What can hang from each mark:
q875: q403 q479 q679
q103: q495 q600
q479: q864
q600: q73
q403: q73 q875
q73: q403 q495 q679

Known rows, with every way that one mark hangs from another:
q875[q403 q479[q864] q679]: [-30.7,  32.9,  20.1,  25.5, -10.2,  -4.9,   3.7,  18.3,  26.3,   8.3,
 -52.1, -31.7,  -9.5, -35.8, -23.4,   2.5, -11.9]
q403[q875[q479[q864] q679]]: [-19.6,   5.6,  32.3,  22.0, -15.0,   2.4,  -1.0,  13.4,  20.7,   9.5,
 -35.6, -20.1, -18.3, -20.0,  -2.2,  -0.2, -10.2]
q403[q73]: [-14.2,  37.2,  -4.0,  18.6, -10.8,   9.1,   1.7,  24.2,  -3.8,  -8.1,
  -7.0,  -7.4,   6.0, -33.3,  20.0,  -7.2,  -0.5]
q73[q403[q875]]: [  7.0,   1.6,  21.3,  18.0,   0.0,   2.8,  16.6,   3.2,  12.9,  -2.8,
 -27.4,  -5.5,   3.7, -18.7,   1.5,   2.9,   3.3]
q103[q600]: [-17.5,   5.6, -10.6,  19.3, -15.9,  -2.8,   7.0,  15.8,  -4.7,   2.4,
  -1.1, -11.2,  22.4,  -5.3, -18.3,  -5.0,   5.1]
q73[q495 q679]: [-26.9,  19.1, -22.0,  22.0, -15.8,  -2.3,  13.1,  -5.6,  13.6, -13.6,
  -6.3, -33.8,  11.6, -32.2,  -9.6, -26.1,  -8.8]
q403[q875[q479]]: [-11.1,   2.1,  14.3,  21.2,  -1.3,   2.5,  13.7,  19.5,   7.4,   0.5,
  -8.9,  -7.7, -11.2, -20.4,  16.3,  -8.0,  -5.3]
q600[q73[q403[q875[q679]] q495]]: [  6.3,   8.2,  23.2,  28.6,   7.5,   2.7,   8.9,  -1.1,  22.1,   0.9,
 -61.0, -19.6,  21.2, -30.8, -18.2, -23.2,   6.5]
q600[q73[q403 q495 q679]]: [-21.3,  26.3, -16.7,  22.9,   1.7,  -3.3,  14.9, -11.5,  19.9,  -5.6,
 -36.1, -31.4,  14.7, -38.2, -12.4, -26.2,   6.3]
q875[q403 q479 q679]: [-12.9,  26.5,  14.5,  27.2,  -1.4,  -2.9,  18.3,  23.4,  27.5,   5.9,
 -50.2, -23.8,  -0.4, -42.2, -25.5, -16.7,  -4.4]
q103[q495 q600[q73[q403 q679]]]: [-31.7,   0.8, -30.2,  27.2,  -5.1, -20.7,  13.2,   9.4,  25.4,   4.2,
 -46.2, -20.8,  29.2, -19.6, -30.1, -22.4,  23.8]
q403[q73[q679] q875[q479]]: [-18.6,  17.8,  -4.1,  33.0, -12.7,  16.5,  21.5,  26.5,  21.3,  -9.5,
 -20.9, -14.6, -16.0, -39.0,  37.0, -15.3,   4.2]
q403[q73[q495] q875[q479 q679]]: [-12.5,  14.7,   9.8,  29.9, -11.5,  27.2,   9.3,  31.4,  17.7, -12.3,
 -42.6, -19.8,  -8.3, -48.1,   0.5, -27.9,   0.9]
q875[q479]: [-23.2,  18.7,   0.6,  12.2,  -1.9,   5.9,  10.8,  16.6,   6.6,   6.3,
  -9.2, -17.0, -13.4, -24.5,   0.7, -15.0,  -6.2]
q600[q73[q403[q875] q495]]: [ -3.1,   9.7,  10.9,  25.3,  10.8,  -3.6,   9.0,   3.1,   6.3,  -5.0,
 -36.7, -12.5,  12.2, -31.1,  -2.7, -11.2,   3.7]
q875[q403[q73[q495]] q479[q864]]: [-47.6,  45.4, -13.3,  26.6, -13.1,   8.3,  -1.9,  30.8,   3.3, -14.7,
 -32.4, -34.3, -12.9, -59.8,  -5.8,   0.8, -10.9]
q73[q403 q679]: [ -9.6,  23.1,  -5.4,  12.6, -12.3,   2.4,  20.2,  -7.5,  24.7,  -3.9,
 -28.6, -28.4,   4.9, -28.7,  -7.2, -13.9,   5.9]
q600[q73[q403]]: [ -3.1,  29.0,   9.1,  13.8,  12.5,  -8.6,   7.0,   3.9,   7.7,   7.6,
 -31.9,  -9.0,   8.6, -24.1,   1.5,  -7.9,  10.2]
q875[q403 q479[q864]]: [-39.4,  33.6,   4.7,  21.1,  -4.0, -10.7,   3.2,  20.0,   9.8,   1.2,
 -26.8, -26.8, -14.3, -36.4,  -6.2,  10.8, -12.7]

Rows:
[-10.0,  16.5,  -3.8,  31.9,  -9.6,  13.0,   1.0,  20.9,  -4.2, -20.9,
 -12.0,  -7.9,   9.4, -39.5,  13.2, -12.3,  -3.1]  q403[q73[q495] q875]
[-33.1,   1.2, -25.6,  29.0,   0.8, -29.5,   0.3,  23.8,   2.0,   8.4,
 -24.4,  -4.4,  32.6, -10.2, -14.7, -18.3,  13.8]  q103[q495 q600[q73]]
[-19.1,  18.0, -16.6,  14.6, -14.9,   6.2,  19.1, -12.5,  21.4, -10.2,
 -29.3, -38.0,   5.8, -38.4, -25.5, -26.6,   1.7]  q73[q403 q495 q679]
[-18.7,  20.0,  24.2,  26.4, -16.3,  14.1,  -3.9,  31.3,  18.8,  -0.1,
 -43.9, -14.8, -19.8, -30.7,  14.6,   0.3,  -1.7]  q403[q73 q875[q479[q864] q679]]
[ -3.9,  14.6,  22.3,  27.8,  -6.7,  22.1,  12.6,  35.5,  20.9,  -2.3,
 -42.8, -10.0, -11.4, -36.5,  18.3, -15.2,   4.8]  q403[q73 q875[q479 q679]]
[-26.7,  11.8, -30.5,  25.0, -13.8,  -3.3,  16.8,  -1.3,  15.5,  -4.6,
 -33.5, -31.8,  27.1, -24.7, -31.4, -23.0,  16.1]  q103[q600[q73[q403 q495 q679]]]
[-33.1,  24.3,   0.6,  29.1, -22.3,  10.6,   3.7,  21.5,  18.9,  -9.2,
 -21.4, -23.0, -23.2, -36.3,  37.7,   2.7,  -1.2]  q403[q73[q679] q875[q479[q864]]]
[-28.6,  35.1, -27.9,  25.0, -23.8,  11.7,   9.7,   8.8,   9.8, -21.5,
 -12.5, -29.8,   8.1, -47.1,   4.6, -27.0,  -0.2]  q403[q73[q495 q679]]
[-25.6,  16.1, -16.3,  31.6, -14.3,  19.0,  19.9,  23.8,  16.7, -20.2,
 -20.9, -27.2, -12.3, -52.1,  23.2, -27.9,   1.2]  q403[q73[q495 q679] q875[q479]]
[-10.3,  39.5,  -4.6,  34.0, -10.9,   6.7,   7.6,  24.1,  17.4, -14.9,
 -54.1, -28.0,  20.1, -53.7, -22.1, -22.4,  -3.2]  q875[q403[q73[q495]] q679]
[  0.7,   3.6,   6.4,  24.3, -11.2,  -0.4,  25.7,  -4.0,  26.8,  -5.9,
 -30.0, -18.5,   4.1, -23.5,   6.4,  -3.8,   6.1]  q73[q403[q875] q679]
[  5.8,   0.6,  23.5,  20.3,  -9.0,  11.6,  14.1,  -2.7,  23.6,  -7.2,
 -53.6, -24.4,  13.0, -32.0, -33.4, -20.0,  -0.6]  q73[q403[q875[q679]] q495]
[ -3.0,  -0.2,  30.4,  25.7,  -3.7,   8.8,  13.5,  20.0,  24.2,   5.5,
 -35.4, -10.9,  -8.3, -24.0,  -3.5, -15.7,  -2.2]  q403[q875[q479 q679]]
[-22.0,  40.6,  -5.0,  30.3,  -9.5,  16.5,  14.5,  35.6,  22.5,  -9.9,
 -57.4, -34.5,   0.3, -65.3, -21.7, -28.0,  -1.9]  q875[q403[q73[q495]] q479 q679]
[-27.9,  28.6, -21.1,  26.8,  -2.3, -13.9,   8.9,  -5.0,  10.2,  -7.7,
 -18.0, -26.4,  16.2, -29.8,   3.0, -32.3,  -3.5]  q600[q73[q495 q679]]
[-19.0,   0.6,  -5.7,  20.7, -10.4,  18.7,  29.4,   0.9,  28.4, -10.0,
 -35.4, -36.4, -14.1, -42.7, -12.5, -23.2,   2.1]  q73[q403[q875[q479]] q495 q679]
[ -7.8,   9.8,  -5.3,  29.0,   3.0,  -6.8,  19.9,  -8.8,  20.4, -11.6,
 -41.0, -24.2,  15.7, -33.7,   1.5, -17.6,   6.8]  q600[q73[q403[q875] q495 q679]]
[ -9.5,  -7.8,  -4.5,  29.0,  -2.9,  -2.7,  10.5,   7.2,   2.5,  -4.0,
 -32.4, -13.5,  27.6, -15.5, -24.0,  -8.5,  14.4]  q103[q600[q73[q403[q875] q495]]]
[-15.7,  18.1, -16.8,  36.3, -19.4,   8.3,  10.4,  12.8,  13.1, -26.7,
 -15.0, -21.3,   8.9, -42.0,  20.1, -19.7,   0.3]  q403[q73[q495 q679] q875]
[-12.0,  25.9,  -0.4,  15.1,   9.2,  -3.7,   3.7,  -3.0,   2.4,  -1.2,
 -32.3, -22.7,  11.7, -33.1, -15.9, -18.2,   4.5]  q600[q73[q403 q495]]
[-45.1,  48.8, -15.2,  30.3, -21.2,   2.5,   7.0,  25.9,  22.7, -10.9,
 -37.8, -33.7, -16.3, -51.5,  12.8,   5.5,  -3.5]  q875[q403[q73[q679]] q479[q864]]
[-21.7,  11.0, -18.2,  17.4,  -4.4,  -1.4,   8.4,   6.0,   0.4,   2.7,
 -27.8, -23.9,  27.4, -21.5, -37.4, -17.6,  13.1]  q103[q600[q73[q403 q495]]]
[-33.6,  12.4, -34.4,  31.0, -15.5, -13.4,  11.1,   2.4,   5.7,  -6.3,
 -12.7, -28.8,  32.2, -17.0, -14.8, -26.1,   9.5]  q103[q600[q73[q495 q679]]]
[ -8.5,  13.8,  -6.0,  18.4,  -0.4,  -5.9,   8.2,  11.4,   1.5,   9.7,
 -30.5, -10.2,  21.5,  -7.4, -19.6,  -7.1,  16.9]  q103[q600[q73[q403]]]
